Known rows, with every way that one mark hangs from another
gozet[tubeme[tiluviz]]: [ 42  28  13   3  24  -8  -7  39 -14  94  76  24  23  17 -11 -65  51  35
 -47  71 -12  11 -14 -42  -6  11 -14  -3]
nutomog[fiki]: [  1   9  -5   8  -1 -36   6  -1  18  85  21 -13   7 -11 -10 -42 -37 -33
 -63  24 -39  40  42 -29 -44  29 -25  -2]
dere[beto tuzi[nutomog]]: [ 21  83   9 -10  -8  57  -8  45 -17  79  27 -12   1  -4  43 -64  26  19
 -69 -11 -35 -57 -44 -28  -9  11 -35  29]
nutomog[tuzi]: [ 36  33 -13  23   1 -11 -10  18  21  82  23  -6   1  -8  14 -39 -35 -19
 -57  -8 -36  15  25 -19 -30  56 -15   0]
tiluviz[tubeme[gozet[repi]]]: [ 53  34  17   2  29  61 -38  25 -18  38  60  -1  25  18 -39   5   1  20
 -40  49 -39 -62   0 -60 -29  22  -2 -27]
dere[beto tuzi[nutomog[ledo]]]: [-10  66  -5  -6  -5  47  -8  33 -46  35  -8   5  12  -2  19 -52  29 -23
 -51 -21 -43 -48 -32  -7   8  11 -17  13]
tuzi[dere[beto] nutomog[fiki]]: [-35   1  10   9 -40  59   5   6  20  64  -1  45  -9 -31  10   0  -1 -24
 -61 -33  -4   0   3 -36 -12  36 -44   6]
tuzi[dere[beto]]: [ 13  24  23 -11 -31  32   1  29  23  91  45  18 -35 -18  29 -46  11   2
 -72  10   7 -20 -11 -51 -25  41 -28  34]
buned[dere[tuzi[nutomog[fiki ledo]]]]: [-53  31  -6  18 -12  18  19   2 -42  22 -44  14  17   1  24   4 -19 -63
   0 -29 -39   2  23  10  23  -5   0 -34]
ledo[nutomog[tuzi] repi[fiki tiluviz vutisid]]: [ -7 -64 -27  24   5 -41   3 -25  47 -46  -9 -48 -30 -11  56   9   3  29
  64 -18  29   2 -19  49  -8 -15   4  11]
repi[tiluviz]: [ 24  20   8   8  -3 -29   0   5  21  76  77 -16   7   3   5 -60  26  27
 -32   9 -15  33   9 -53 -39  17 -36   8]
gozet[repi[tiluviz vutisid]]: [ 60  10  -9 -18   3 -17 -44 -17   7   9  63 -28   7   9 -11 -29  49  59
   3  -7  29  16  -2 -53 -25 -17  11  13]
gozet[repi[fiki[nutomog[tuzi]] vutisid] tubeme[tiluviz]]: [ 83  -3 -23 -15  47 -30 -46  29 -26 -57   3  19  31  30 -24  24   8  66
  33  28  63  26 -16  13  42 -16  52 -12]
dere[beto tuzi[nutomog[ledo[repi[fiki tiluviz]]]]]: [-42  19 -22 -21  -1  22  -3  -2 -34 -61 -31 -12   4 -34  14 -43  67   1
  37 -46 -24 -36 -62  12  39 -41  -2  16]
ledo[nutomog[fiki] repi]: [-55 -37  -4  12   1 -12  54 -24  44  74  -2 -40 -31  -6  33   1 -31 -22
 -34  57 -20   5  -2  56 -47  -2 -25  24]
repi[fiki[nutomog[ledo tuzi[dere]]] tiluviz vutisid]: [ -2 -44  -7  23  -9 -44 -10 -15   4 -95 -42  40  -1   9 -10  43 -29 -13
  66 -69  58  68  41  17  28   9  18 -18]
beto[dere[tuzi]]: [ 51 101  17  12   9  17   7   9  10  93  27 -24   3  22  12 -43 -11   7
 -36  14 -36 -20 -12 -40 -43 -29   5  45]
nutomog[ledo[repi[fiki tiluviz vutisid]] tuzi[dere]]: [ -26  -59  -30   11  -19  -16  -19  -46   12 -107  -64   24  -24  -48
   -7   19   18  -34   87  -85   29   28   21   16   31  -11   38   -8]
vutisid[repi[fiki[nutomog] tiluviz]]: [ 11   0  37 -16   2 -70  32 -12  68   4  35 -46  -3  28   7  12 -28  33
 -14  26  18  21   5   5 -34 -25 -26  23]
fiki[nutomog]: [ 21  39  34  -2  10 -32  45  18  22 102  53 -25 -19  47  15 -11 -51  29
 -73  43   7  45  29   0 -41  24 -34  19]
tiluviz[tubeme]: [ 30  59  21  21  30  21   4  16  16  96  85 -33  -3  24  19 -29 -16   3
 -81  35 -23 -19  23 -52 -67  26 -41  -8]
gozet[repi[fiki[nutomog[ledo]] tiluviz vutisid] tubeme]: [  29   -3  -27  -35   47  -49  -16   -8  -36 -101   32    4   26   57
  -44   44   27   65   44    8   76   50   -2  -13   27  -60   65   13]
buned[dere]: [  9  28  26  -1 -14 -21  35  15  19 113  67 -29 -34  24  59 -27 -22  12
 -42  31   5  13  27 -36 -30  26 -18  -3]
tubeme[gozet[repi[fiki vutisid]] tiluviz]: [ 64 -41  13 -23  10 -25 -74  15 -24 -25  -1   6  23  -3 -49 -37  29  51
  55  22  -2  -2   8 -42  22   5  15 -42]
dere[beto tuzi[nutomog[fiki ledo[repi]]]]: [-58  20 -24 -18 -15  43  14  -2 -44  -8 -71   0   8 -47   1 -25  17 -66
 -24  -1 -52 -50 -38  47  29 -15  -1  14]
dere[beto tuzi[nutomog[fiki ledo[repi[tiluviz]]]]]: [-54  -2 -28 -10 -21  31   4 -10 -49 -43 -54   8  28 -56  -8 -32  63 -49
  16  -9 -44 -39 -55  35  39 -33  -8   6]
fiki[nutomog[ledo[repi[vutisid]] tuzi[dere]]]: [-23 -24   6   6 -22  10  34 -27   6 -38 -71  26 -41  -3   6  66 -44 -40
  20 -20  44  18  31  81  22  11  32  12]

Rows
[ 65 -21   5 -16  -6  -3 -55   4 -18 -16  42   0  25   6 -43 -17  44  57
  35  14  -2 -15  -4 -56   2  -4  16 -14]	tubeme[gozet[repi[tiluviz vutisid]]]
[ 20  20  43   4  28 -33  25  -8  61 -12  60 -54   5  40  15  36 -27  26
 -23  45  19 -22   2  -3 -49 -32 -39   1]	vutisid[repi[fiki[nutomog] tiluviz[tubeme]]]
[ 32 -56  20 -25  17 -47 -38  11 -51 -76 -45  24  34  32 -73  19  -7  29
  74  40  21  29  23  21  49  -4  29 -54]	tubeme[gozet[repi[fiki[nutomog[ledo]] vutisid]] tiluviz]
[-15 -32 -21 -10 -43  35  -7 -12  -9 -38 -61  22 -38 -52  20   6   9 -59
   7 -18  25 -45  -9  38  30  25  34  21]	nutomog[ledo[repi[vutisid]] tuzi[dere[beto]]]
[-31   7 -16  -7   8  -3  -8 -37 -23 -89 -41 -22  -1 -11   9 -12  54  10
  75 -80  -4   0 -10  17  29 -67  16   1]	dere[tuzi[nutomog[ledo[repi[fiki tiluviz vutisid]]]]]
[ 76 -48   8  -4  12 -33 -59  30 -25 -67 -45  26  38  11 -49  18 -25  42
  70  26  18   9   7  22  50  23  25 -53]	tubeme[gozet[repi[fiki[nutomog[tuzi]] vutisid]] tiluviz]
[ -1 -28   7  -7  14 -89  11 -15  -6 -53  10 -26   1  43 -12   6 -21  25
  39  -9  48  77  40   5   1 -18   2 -11]	repi[fiki[nutomog[ledo]] tiluviz vutisid]
[ 40   8  30  30  11  25 -17  29 -14  37  81   0  34  10 -21 -24  23  20
 -12  50 -45 -40   2 -68 -23  24 -40 -42]	repi[tiluviz[tubeme[gozet]]]
[-70   7 -13 -18 -32  45  37   1 -51  -9 -66  -5 -11 -37  44   1  12 -66
   5  12 -22 -62 -38  51  49 -22  12  -3]	buned[dere[beto tuzi[nutomog[fiki ledo[repi]]]]]
[-33 -61 -20  14 -25  21   8   1  49 -31 -17   9 -42 -48  61   2  27   9
  40 -19  30 -32 -67  31  12  10 -12  35]	ledo[nutomog[tuzi[dere[beto]]] repi[fiki tiluviz]]
[-81   8  19  10 -23  70  41 -37  21  36 -26  42 -42 -11   0  34  16 -27
 -16 -67  -3  17  23  15  -7  -2 -11  13]	tuzi[dere nutomog[ledo[repi]]]
[  0  -4  -9 -21  30 -55  -6 -17  -9 -49  15  -3  18  35 -44  15  -1  31
  24 -12  31  73  13  -5   1 -20  18  -3]	gozet[repi[fiki[nutomog[ledo]] tiluviz]]
[ 40 -16  -4 -15  11 -17 -53   9  -2 -26  38   9  31  -5 -54 -27  28  51
  37  -9 -26  12  -7 -74   6   2  10 -18]	tubeme[gozet[repi[fiki tiluviz]]]
[-32 -15   2 -10 -32  35  40   6  -3 -11 -60  36 -37 -25  12  37 -27 -52
 -21  16  25 -16 -19  75  31  32  11  27]	fiki[nutomog[ledo[repi] tuzi[dere[beto]]]]
[ 17   2  31  31   3  16   2  -5  72 -54   2   8   2   3  14  74 -34 -11
   5 -14  29 -31   0   7 -21  -5 -20  -7]	vutisid[repi[fiki[nutomog[tuzi[dere]]] tiluviz[tubeme]]]
[ 55 -32  14 -28  13 -45 -30   6  -8 -70  20 -11  18  37 -42  29  -7  84
  62  16  39  27   5 -29  19 -21  21 -14]	tubeme[gozet[repi[fiki[nutomog] tiluviz vutisid]]]
[ 40 -16  16 -21  17 -34 -17  16  -2 -33  31   6  24  28 -51  14  -8  69
  34  19   7  31  -4 -32  13  -5   4 -14]	tubeme[gozet[repi[fiki[nutomog] tiluviz]]]
[ -1 -40  33   4   9   3  30  -9 -38 -72   5 -14  10  31 -32  56   5   6
  51  73  17 -38   6  43  19 -24   2 -37]	fiki[nutomog[ledo[repi[tiluviz[tubeme[gozet]] vutisid]]]]
[-45  24 -14  -4 -26  29  12  26 -60  12 -42  10  13 -16  40 -16  -2 -62
 -13   0 -27 -43 -17  12  38   6  -3 -19]	buned[dere[beto tuzi[nutomog[fiki ledo]]]]
[ 49 -22  40  12  26 -30  -2  18  -9 -53  50 -25  17  48 -14  28 -26  56
  40  41  25  -7  20 -31  -1  -7 -21 -48]	repi[fiki[nutomog] tiluviz[tubeme[gozet]] vutisid]
[-29 -11 -39   3  14 -31   5 -22   6 -24 -52 -10 -14 -32  -5 -10 -34 -59
   9 -34 -29  24  29  32   4  18  29  -4]	nutomog[ledo[repi[fiki]] tuzi]
[-60  -1 -13  25   0  -2  14 -22  -5  44 -22  23  25  -1 -32   4 -27 -55
 -44 -35 -43  51  55  -3 -22  23 -24 -27]	tuzi[nutomog[fiki ledo]]
[-27  -9  15   8 -11 -20  17 -16  55 -42 -73  29 -15   1  -8  70 -77 -62
  -5 -33  13  11  38  51  -1  15  15   9]	vutisid[repi[fiki[nutomog[ledo tuzi[dere]]]]]
[-52 -60 -23  19 -39  45  23   1  39  23 -57  21 -38 -60  47  22 -21 -57
 -21  24   0 -48 -44  68  -1  34 -11  31]	ledo[nutomog[fiki tuzi[dere[beto]]] repi]
[-15  59   6   6   0  55  26 -47 -13  -6 -52 -23 -11  21   9  32  16  -9
  32 -37  -5 -36  -7  32  -1 -79  36  33]	beto[dere[tuzi[nutomog[ledo[repi[vutisid]]]]]]
[-44  -3 -10 -18  15 -38  26 -28  11   6 -15 -31 -31  -8  -5 -22 -19 -29
  -5 -10 -22  34  30   9 -15  -5  12   9]	nutomog[ledo[repi[fiki]]]
[ 57  21 -41  -9  47 -22 -24  22  -5 -54  41  21  36  28 -28  34   7  63
  16   0  40  39 -28 -19  26 -18  45  15]	gozet[repi[fiki[nutomog[tuzi]] tiluviz] tubeme]
[ 18  23  25  27 -13  14  22  18  35  61   0  38 -21  13  15  27 -57  -7
 -43 -14  17  37  28  11 -15  52 -19  12]	fiki[nutomog[tuzi[dere]]]
[ 48  -5   5 -11  -2   9 -43  16 -11  20  52  18  34  -3 -50 -27  44  46
   8  19 -34  -7 -14 -63  -3  13   1 -12]	tubeme[gozet[repi[tiluviz]]]
[  0 -44 -21  41  28  -1  -1 -25  39 -63  17 -58 -20   0  60  35   3  21
  54   2  31 -40 -25  39 -24 -22  -5 -12]	ledo[nutomog[tuzi] repi[fiki tiluviz[tubeme] vutisid]]
[-50  11 -20  -1  -3  20   6 -38 -33 -37 -82 -13   5 -21  -6   7   3 -55
  17 -35 -32 -13  15  53  17 -41  18  -3]	dere[tuzi[nutomog[fiki ledo[repi[vutisid]]]]]
[-25  55   5  -8 -23  48  15  36 -50  37  -3   1  -6   8  64 -27  19 -19
 -20  -7 -13 -60 -30   0  31   8  -3  -1]	buned[dere[beto tuzi[nutomog[ledo]]]]
[  7  -6   3 -28   9 -46  12 -29  33  12  11 -64 -50  -2  28 -26 -19  25
   2  -7  16  18  26  -8 -26 -21  10  23]	ledo[repi[fiki vutisid]]
[-26 -44 -20  35 -35  30  -2  24  32  44 -30  37 -12 -39  40   8 -34 -53
 -40  12  -6 -27 -22  27 -15  63 -25  13]	ledo[nutomog[fiki tuzi[dere[beto]]]]
[-67 -16  -5  10 -38  49   5  -6  -8  22 -36  64   2 -32 -17  10  -1 -63
 -42 -43 -10  10  16 -13   5  34 -24  -6]	tuzi[dere[beto] nutomog[fiki ledo]]
[-84 -18 -15   9  -5  14  39 -45   2  22 -46   8  -1 -20 -25  21 -14 -58
 -24 -22 -37  33  36  40  -9  -3 -11 -13]	tuzi[nutomog[fiki ledo[repi]]]
[ 52  42 -23 -20  30  11 -31  11  -8  27  99  12  30  19 -27 -22  74  68
 -29  25  11   7 -37 -72 -10 -26  26  31]	gozet[repi[tiluviz] tubeme]
